Known rows, with every step that occurs:
zovit > sife > tema > lefi > kunu > tibig > mitar > boze: -1.482 0.515 -1.591 2.934 -0.221 0.801 -0.344 2.448 2.412 -1.392 -0.299
 0.806 -0.125 1.582 0.860 -0.462 3.087 2.041
zovit > sife > tema > lefi: -0.145 -1.281 -0.715 2.390 -1.061 -1.084 -1.309 2.165 3.065 -0.969
 -1.747 1.289 0.878 2.471 -1.343 -0.929 4.630 2.318
kunu > tibig > mitar > lefi: -2.882 1.673 0.150 1.300 0.967 0.240 0.059 -0.330 -1.330 -0.341 2.844
 -1.130 -1.546 -0.710 -0.247 0.959 -3.476 0.723
mitar > tibig: -2.477 1.300 0.929 -0.737 1.844 0.594 -0.312 1.071 -1.080 -0.239 1.015
 0.854 0.922 -1.453 0.684 0.536 0.233 -1.038
kunu > tibig > mitar > boze: -3.157 1.774 -0.805 1.498 2.006 1.800 0.726 -0.466 -0.728 -1.102 1.116
 -1.530 -1.211 -2.750 1.640 2.827 -2.206 0.758
tibig > mitar: -2.587 0.220 0.247 0.271 -0.896 0.262 -1.498 -0.935 0.350 -1.668 -1.114
 0.234 -0.100 0.208 0.264 2.506 -2.748 -1.094
zovit > sife > tema: -1.019 -1.480 0.478 1.243 -0.620 0.283 -1.776 1.764 1.655 -1.757 -1.601
 1.168 0.550 1.372 -1.318 0.230 5.674 2.178
tema > tibig: -3.039 -0.085 2.007 -0.501 2.350 0.816 -0.197 0.153 -0.152 1.114 -0.657
 -1.510 -1.741 0.395 -0.454 1.048 -0.903 2.845
mitar > sife: 1.755 -0.291 0.050 0.864 2.133 -1.561 -0.820 0.035 0.206 -0.887 -0.653
 -2.807 -1.230 -1.553 1.374 0.470 1.007 0.877
lefi > tema > tibig > mitar > boze: -1.545 -0.947 0.240 0.034 0.283 2.880 -1.231 0.459 1.337 -1.791 0.989
 -0.738 -1.388 0.268 0.874 2.733 3.506 2.885
tema > lefi: 1.498 0.163 -1.851 1.734 -0.676 -2.245 0.695 0.697 2.304 1.288 -0.062
 0.088 0.503 1.726 -0.094 -1.838 -1.664 0.155
kunu > tibig > mitar > sife: -2.809 1.221 0.787 2.082 2.394 0.837 -0.876 0.208 -1.049 -0.639 1.211
 -2.469 -2.122 -2.180 1.565 2.289 -2.581 0.569
sife > tema > lefi > kunu > tibig > mitar: -0.267 2.078 -1.415 2.320 -1.370 0.125 -1.309 2.459 2.183 -0.364 3.324
 2.955 0.308 2.191 1.349 -3.202 -3.213 0.493
tibig > mitar > lefi > sife: -1.425 -0.521 -0.185 0.735 -1.980 -1.790 -1.068 -0.128 0.577 -2.346
 -0.511 -1.614 -0.421 0.928 -1.527 2.513 -0.254 -0.280
kunu > tibig: -1.876 1.214 0.577 1.325 1.819 1.532 0.953 0.977 -1.451 1.248 2.581
 -0.834 -1.195 -1.309 0.495 0.045 -1.037 0.910
mitar > sife > kunu: 1.047 1.157 -1.379 0.003 3.918 -1.672 -0.845 -0.047 -0.217 0.432 -1.709
 -1.859 -1.136 -1.577 2.256 0.175 0.593 -1.001
zovit > sife > tema > tibig > mitar: -4.349 -1.447 1.841 1.182 0.398 0.934 -2.659 1.317 1.651 -1.858 -2.637
 0.364 -0.643 1.776 -1.471 2.238 3.703 3.506
tema > lefi > sife: 1.303 -0.982 -1.349 2.716 -1.786 -2.469 0.690 2.427 2.733 0.822 -1.184
 -1.431 0.417 1.803 -0.767 -0.179 1.788 -0.076
sife > kunu: -0.931 1.758 -1.721 -1.111 2.251 -0.087 -0.081 -0.097 -0.591 1.751
 -1.393 1.185 0.106 0.064 1.101 -0.345 -0.451 -2.454

Rows:
-4.667 0.370 0.967 -0.478 1.992 -0.645 -1.080 -0.037 -0.046 0.142 -1.795
 -2.200 -1.983 1.197 -1.156 2.947 -1.435 1.398 -> tema > tibig > mitar > lefi > sife > kunu
-2.128 0.219 -0.254 2.949 -0.997 0.845 -1.196 2.995 2.110 -0.570 0.101
 1.500 -0.229 2.872 0.101 -1.176 2.226 1.440 -> zovit > sife > tema > lefi > kunu > tibig > mitar
-0.046 0.154 -0.835 2.124 -0.057 -2.166 -3.172 0.010 2.648 -2.921 -0.797
 -0.416 -0.155 -0.068 1.028 1.145 -2.390 0.663 -> tibig > mitar > sife > tema > lefi
-0.911 1.228 -3.269 2.759 0.917 -1.518 1.117 1.971 2.119 0.872 -1.683
 -1.689 -0.060 -0.001 1.010 1.576 0.352 -1.061 -> tema > lefi > sife > kunu > tibig > mitar > boze
-2.192 -0.141 -0.696 0.094 1.842 0.436 -0.202 0.970 -0.015 1.099 -3.667
 0.150 -0.246 1.204 -0.148 1.029 4.734 -0.831 -> zovit > sife > kunu
-3.983 -0.230 2.190 0.288 2.908 0.018 -1.891 -0.507 0.219 -0.731 -1.940
 -3.098 -2.648 -0.473 0.630 3.409 -2.446 2.575 -> tema > tibig > mitar > sife
-1.747 2.525 0.645 1.078 1.177 2.349 0.215 1.752 -1.653 0.470 3.150
 -0.857 -2.462 0.023 3.471 -1.161 -3.086 -1.116 -> lefi > kunu > tibig > mitar > sife
-2.587 1.381 0.457 2.324 2.030 0.667 -1.897 0.634 -0.331 -1.556 1.857
 -1.197 -1.572 -2.015 1.381 1.692 -2.309 1.305 -> kunu > tibig > mitar > sife > tema
0.780 0.149 -2.422 2.056 -0.360 -2.484 0.605 2.425 2.427 1.915 -1.963
 -0.622 0.480 1.834 -0.050 -0.339 1.405 -1.507 -> tema > lefi > sife > kunu
-1.794 1.395 -0.402 3.182 1.743 -0.421 -1.571 1.047 0.837 -1.011 1.860
 -1.147 -1.291 -1.149 1.381 0.857 -3.123 1.322 -> kunu > tibig > mitar > sife > tema > lefi
0.407 2.376 -2.502 2.227 -0.619 0.118 -0.441 1.896 2.550 -1.130 2.901
 2.210 0.391 0.909 2.152 -2.599 -2.387 1.085 -> sife > tema > lefi > kunu > tibig > mitar > boze
3.099 -0.041 -1.487 2.348 1.078 -3.103 -1.955 1.176 2.908 -1.601 0.356
 -0.804 -0.091 -0.275 1.068 -1.682 0.415 2.089 -> mitar > sife > tema > lefi
-1.935 1.015 -0.083 1.416 0.097 1.327 -0.441 0.437 -0.808 -0.756 4.091
 -0.542 -1.561 -0.158 -0.065 0.810 -0.841 1.133 -> kunu > tibig > mitar > lefi > tema
-2.597 2.616 0.656 0.667 0.093 3.227 0.613 1.770 -1.794 0.968 3.477
 0.515 -1.799 0.863 2.702 -1.340 -3.611 -1.517 -> lefi > kunu > tibig > mitar
-3.237 3.111 -1.751 -0.044 3.015 0.187 -0.044 -0.336 -1.572 1.438 0.885
 0.344 -1.214 -0.518 0.827 0.517 -3.273 -1.829 -> sife > kunu > tibig > mitar > lefi
-3.547 0.774 -0.319 1.387 1.168 0.718 -0.303 2.281 -0.717 0.668 -1.387
 -1.306 -0.835 -0.522 0.411 3.070 1.809 -2.105 -> lefi > sife > kunu > tibig > mitar
-4.026 1.070 -1.384 0.957 3.336 1.600 0.382 0.551 -0.434 0.196 -3.063
 -0.940 -1.014 -0.784 0.981 2.891 3.572 -0.223 -> zovit > sife > kunu > tibig > mitar > boze
-0.894 1.429 -0.559 -0.441 -1.603 -0.403 -0.445 -0.511 -0.349 -1.255
 1.674 0.367 -0.870 1.916 0.422 -0.666 -3.647 -1.180 -> tibig > mitar > lefi > kunu
0.301 2.122 -1.328 2.713 0.504 -0.390 0.809 2.104 1.046 1.669 2.353
 -0.966 -1.583 1.504 2.816 -2.669 -4.044 -0.579 -> tema > lefi > kunu > tibig > mitar > sife
0.174 -0.582 -0.715 2.115 -1.468 -0.185 -0.877 2.946 2.712 -0.380 -0.557
 1.848 0.477 3.345 -0.263 -2.399 4.160 1.511 -> zovit > sife > tema > lefi > kunu
2.427 1.353 -1.096 2.729 1.634 -1.471 -1.036 2.390 1.744 -0.361 2.777
 -0.744 -1.102 -0.099 2.403 -3.298 -0.586 1.796 -> mitar > sife > tema > lefi > kunu > tibig
-4.263 -0.560 1.872 0.094 0.769 -0.660 -1.036 0.041 0.240 -0.731 -1.188
 -2.775 -2.028 1.108 -1.683 3.070 -1.137 2.630 -> tema > tibig > mitar > lefi > sife
-2.560 1.151 0.910 -0.299 0.077 0.296 -2.513 0.808 0.976 -1.671 2.047
 1.636 -0.999 2.059 -0.214 -1.100 -2.504 2.826 -> sife > tema > tibig > mitar > lefi > kunu
-1.173 -0.433 -0.294 0.929 -2.342 -1.908 -2.194 0.323 1.284 -3.341 0.090
 -0.252 0.109 1.000 -1.712 1.851 0.045 0.386 -> tibig > mitar > lefi > sife > tema
0.089 -0.749 0.273 0.588 -0.561 -2.393 -0.923 1.578 1.129 -1.455 1.216
 -1.409 -0.649 1.254 -2.653 -0.296 2.994 3.253 -> mitar > lefi > sife > tema > tibig
0.009 2.606 -2.602 2.166 0.136 0.430 2.123 1.553 1.208 1.257 2.315
 -0.188 -0.886 1.061 2.800 -2.190 -3.694 -0.425 -> tema > lefi > kunu > tibig > mitar > boze
